What can hang from each mark:
V: L U
S: L
F: L U
L: S V
U: F S V
J: L U
T: J S

Each row was made from one small tree. The marks that hang from a mark follow it in brackets, in alphabetical order. Every link used is in the known rows. Write each row's tree.
Known rows:
V[L[S]]: [ 0.15 -0.12  0.07  0.15 -0.01  0.03 -0.02 -0.03  0.12 -0.11  0.30 -0.14
  0.20 -0.09 -0.02  0.05  0.11  0.18 -0.05  0.27]
U[F S]: [-0.22 -0.08 -0.09  0.31 -0.15  0.04  0.14  0.05  0.00  0.00  0.12  0.08
 -0.03 -0.14  0.00 -0.22 -0.01  0.02  0.09  0.05]
U[S]: [-0.18  0.02 -0.12  0.14 -0.07  0.02  0.03  0.13 -0.08  0.03  0.08  0.06
 -0.04 -0.19  0.09 -0.03 -0.14 -0.01  0.04  0.03]
J[L[S V] U[F]]: [-0.15  0.08  0.20  0.40 -0.12 -0.29  0.46 -0.26  0.00 -0.01  0.39 -0.11
  0.39  0.10  0.12  0.03  0.42  0.06  0.03  0.17]
F[L[S V[U]]]: [ 0.17 -0.15  0.22  0.20 -0.04 -0.05 -0.12 -0.08  0.26 -0.01  0.23 -0.38
  0.56 -0.28  0.00 -0.02  0.17 -0.01 -0.37  0.33]
T[J[U[S[L]]]]: [-0.22  0.20  0.03  0.13  0.20 -0.08  0.21  0.10  0.26  0.18  0.06  0.12
 -0.13  0.32  0.17  0.40  0.09 -0.17  0.24 -0.15]
J[L]: [-0.05  0.07 -0.06  0.06  0.00 -0.27  0.21 -0.04 -0.18  0.00  0.04  0.11
  0.04  0.10  0.10 -0.02  0.06  0.05  0.03  0.02]
T[J[L]]: [-0.05  0.17  0.05  0.05  0.09 -0.32  0.12  0.00  0.03  0.09  0.03  0.14
  0.03  0.26  0.12  0.05  0.17  0.05  0.05  0.01]
S[L]: [ 0.06 -0.02  0.01 -0.04  0.02  0.13  0.04  0.01  0.12  0.02 -0.12 -0.03
 -0.10  0.11 -0.02  0.23  0.16 -0.16  0.10 -0.26]
U[V]: [-0.09 -0.26  0.04 -0.09  0.00 -0.14  0.13 -0.16  0.01 -0.05 -0.02  0.00
 -0.02 -0.16 -0.03 -0.15  0.11 -0.11  0.17  0.10]
U[F[L[V]] S]: [-0.15 -0.15 -0.07  0.37 -0.15 -0.10  0.05  0.05 -0.03  0.04  0.05 -0.19
  0.31 -0.13  0.10 -0.21  0.00  0.03 -0.22  0.23]
S[L[V[U]]]: [ 0.25 -0.06  0.18 -0.01  0.16  0.22 -0.19 -0.03  0.20  0.05  0.04 -0.14
  0.36 -0.17 -0.04  0.02  0.24 -0.32 -0.12 -0.28]
V[U]: [ 0.14 -0.04  0.08  0.03  0.13 -0.01 -0.09 -0.04  0.14  0.01  0.14  0.04
  0.17 -0.17 -0.08 -0.18  0.02 -0.08 -0.09  0.04]
T[J[U[F]] S[L]]: [-0.23  0.05  0.07  0.10  0.28 -0.17  0.26 -0.14  0.53 -0.01  0.28  0.16
 -0.10  0.68 -0.07  0.14  0.38 -0.20  0.23 -0.13]
L[S V]: [ 0.03  0.00  0.24  0.11 -0.17  0.17 -0.09 -0.03  0.07 -0.02  0.17 -0.30
  0.34 -0.27  0.02  0.12  0.24  0.00 -0.12  0.07]
F[L[V] U[S]]: [-0.22  0.03 -0.14  0.22 -0.17 -0.21  0.03  0.12  0.00  0.01  0.11 -0.28
  0.17  0.01  0.20  0.12 -0.18 -0.01 -0.40  0.25]
F[L U]: [-0.09  0.02 -0.11  0.06 -0.13 -0.31  0.15  0.00  0.14 -0.07  0.01 -0.18
 -0.08  0.32  0.09  0.18 -0.11  0.04 -0.29  0.27]
J[L[S] U]: [-0.16  0.15  0.10  0.19 -0.03 -0.42  0.47 -0.17 -0.01 -0.02  0.32  0.03
  0.10  0.18  0.17  0.25  0.23  0.10  0.11  0.22]
S[L[V[U[F]]]]: [ 0.22 -0.12  0.18  0.17  0.09  0.25 -0.09 -0.12  0.26  0.03  0.09 -0.14
  0.35 -0.14 -0.13 -0.19  0.35 -0.31 -0.06 -0.27]
L[S]: [-0.03  0.00  0.15  0.08 -0.17  0.08  0.05 -0.03  0.15 -0.06  0.15 -0.15
  0.06 -0.15 -0.03  0.15  0.16  0.05  0.01  0.12]

Write each row's tree:
[-0.03 -0.01  0.15  0.18  0.26 -0.28 -0.04 -0.16  0.28 -0.03  0.45  0.10
  0.48  0.15 -0.06 -0.45  0.38 -0.12 -0.15  0.01] : T[J[L[V[U[F]]]] S]
[-0.07 -0.21 -0.10  0.42 -0.04 -0.20  0.12  0.00  0.18  0.01  0.18  0.00
  0.19 -0.15 -0.01 -0.35 -0.07  0.00 -0.15  0.30] : V[U[F[L] S]]
[ 0.17 -0.04  0.29  0.13 -0.05  0.17 -0.19 -0.08  0.22 -0.02  0.32 -0.29
  0.49 -0.42 -0.05 -0.07  0.24 -0.08 -0.20  0.09] : L[S V[U]]
[ 0.02 -0.44  0.14  0.26 -0.09 -0.07  0.24 -0.26  0.17 -0.21  0.35 -0.12
  0.17 -0.21 -0.12 -0.28  0.35  0.06  0.17  0.39] : U[F V[L[S]]]
[-0.16 -0.43  0.12  0.27 -0.25 -0.25  0.36 -0.27  0.27 -0.16  0.13 -0.23
  0.09 -0.13 -0.07 -0.12  0.33  0.02  0.07  0.47] : U[F[L[S]] V]
[ 0.26 -0.25  0.01  0.27  0.20 -0.05 -0.04 -0.12  0.17 -0.05  0.36  0.04
  0.30 -0.05 -0.14 -0.46  0.10  0.04 -0.09  0.21] : V[L U[F]]
[-0.10 -0.26  0.25  0.29  0.12 -0.31  0.38 -0.33  0.38 -0.05  0.47 -0.05
  0.19  0.19 -0.02 -0.07  0.44  0.06  0.29  0.48] : T[J[U[F V[L[S]]]]]
[-0.09  0.17  0.19  0.14 -0.07 -0.23  0.16 -0.04  0.17  0.01  0.18  0.00
  0.08  0.09  0.11  0.22  0.34  0.10  0.07  0.12] : T[J[L[S]]]
[ 0.02 -0.14 -0.04  0.26  0.07 -0.13 -0.17  0.07  0.05  0.09  0.15 -0.18
  0.48 -0.32  0.10 -0.22 -0.12 -0.06 -0.35  0.24] : F[L[V[U[S]]]]
[-0.27  0.04 -0.22  0.20 -0.17 -0.32  0.18  0.13  0.06 -0.03  0.09 -0.11
 -0.11  0.12  0.17  0.15 -0.26  0.05 -0.24  0.31] : F[L U[S]]
[-0.03 -0.14 -0.01  0.31 -0.01  0.16  0.11  0.02  0.28  0.03  0.14  0.08
  0.03 -0.18 -0.09 -0.16  0.12 -0.22  0.12 -0.17] : V[U[F S[L]]]
[-0.21  0.11 -0.08  0.14  0.10 -0.06  0.30  0.05  0.09  0.09  0.07  0.10
 -0.13  0.16  0.16  0.33 -0.01 -0.17  0.19 -0.13] : J[U[S[L]]]
[-0.02 -0.13  0.07  0.34 -0.02  0.14 -0.10 -0.01  0.08  0.04  0.27 -0.05
  0.43 -0.43 -0.03 -0.44  0.07 -0.13 -0.13  0.04] : L[V[U[F S]]]
[-0.41 -0.22  0.00  0.32  0.09 -0.55  0.47 -0.17  0.27  0.09  0.14  0.04
  0.03  0.23  0.13 -0.09  0.12 -0.05  0.19  0.47] : T[J[U[F[L] S V]]]
[ 0.01 -0.05 -0.02  0.11  0.09  0.15 -0.03  0.11  0.19  0.04  0.10  0.07
  0.03 -0.23  0.01  0.02  0.02 -0.24  0.06 -0.19] : V[U[S[L]]]
[ 0.10  0.11  0.36  0.18  0.05 -0.14 -0.05 -0.08  0.20  0.08  0.33 -0.14
  0.53 -0.19  0.09  0.00  0.41 -0.03 -0.15  0.11] : T[J[L[S V[U]]]]
[ 0.01 -0.23 -0.06 -0.03  0.06 -0.27  0.17 -0.16  0.05 -0.19  0.24 -0.08
 -0.01  0.08  0.02 -0.10  0.03 -0.03 -0.02  0.29] : F[U[V[L]]]
[-0.01 -0.05  0.02 -0.11  0.14  0.15 -0.15 -0.01  0.18 -0.10  0.12 -0.10
  0.19  0.14 -0.06  0.08  0.23 -0.27 -0.07 -0.29] : T[S[L[V]]]
[-0.01 -0.18  0.18  0.36 -0.27 -0.02  0.07 -0.11  0.20 -0.06  0.14 -0.39
  0.39 -0.09 -0.01 -0.03  0.30  0.07 -0.24  0.32] : U[F[L[S V]]]
[-0.12 -0.44 -0.13  0.28  0.02 -0.15  0.21 -0.11 -0.04 -0.11  0.26  0.09
  0.10 -0.23 -0.03 -0.45  0.02  0.02  0.18  0.31] : U[F S V[L]]
[ 0.02 -0.03  0.04  0.16  0.07  0.11 -0.22  0.09  0.00  0.07  0.22 -0.08
  0.42 -0.45  0.06 -0.25 -0.04 -0.13 -0.18  0.01] : L[V[U[S]]]
[ 0.07 -0.44 -0.01  0.15  0.07 -0.16  0.19 -0.24  0.02 -0.14  0.20  0.01
  0.13 -0.05 -0.10 -0.43  0.18  0.02  0.15  0.27] : U[F V[L]]
[-0.12  0.13  0.05 -0.04  0.22 -0.30 -0.07 -0.03  0.06 -0.02  0.26  0.06
  0.30  0.28  0.09 -0.09  0.26 -0.03 -0.12 -0.04] : T[J[L[V]] S]
[ 0.08 -0.24  0.16  0.37 -0.13 -0.13  0.13 -0.16  0.39 -0.08  0.28 -0.21
  0.28 -0.12 -0.12 -0.18  0.23  0.07 -0.16  0.39] : V[U[F[L[S]]]]
[-0.08 -0.12  0.00  0.34 -0.01  0.02  0.06  0.00  0.15  0.00  0.27  0.10
  0.13 -0.30 -0.07 -0.39 -0.01 -0.05  0.02  0.09] : V[U[F S]]
[ 0.11 -0.11  0.07 -0.08  0.28  0.15 -0.25 -0.07  0.33 -0.08  0.26 -0.06
  0.33 -0.01 -0.12 -0.11  0.23 -0.32 -0.17 -0.26] : T[S[L[V[U]]]]
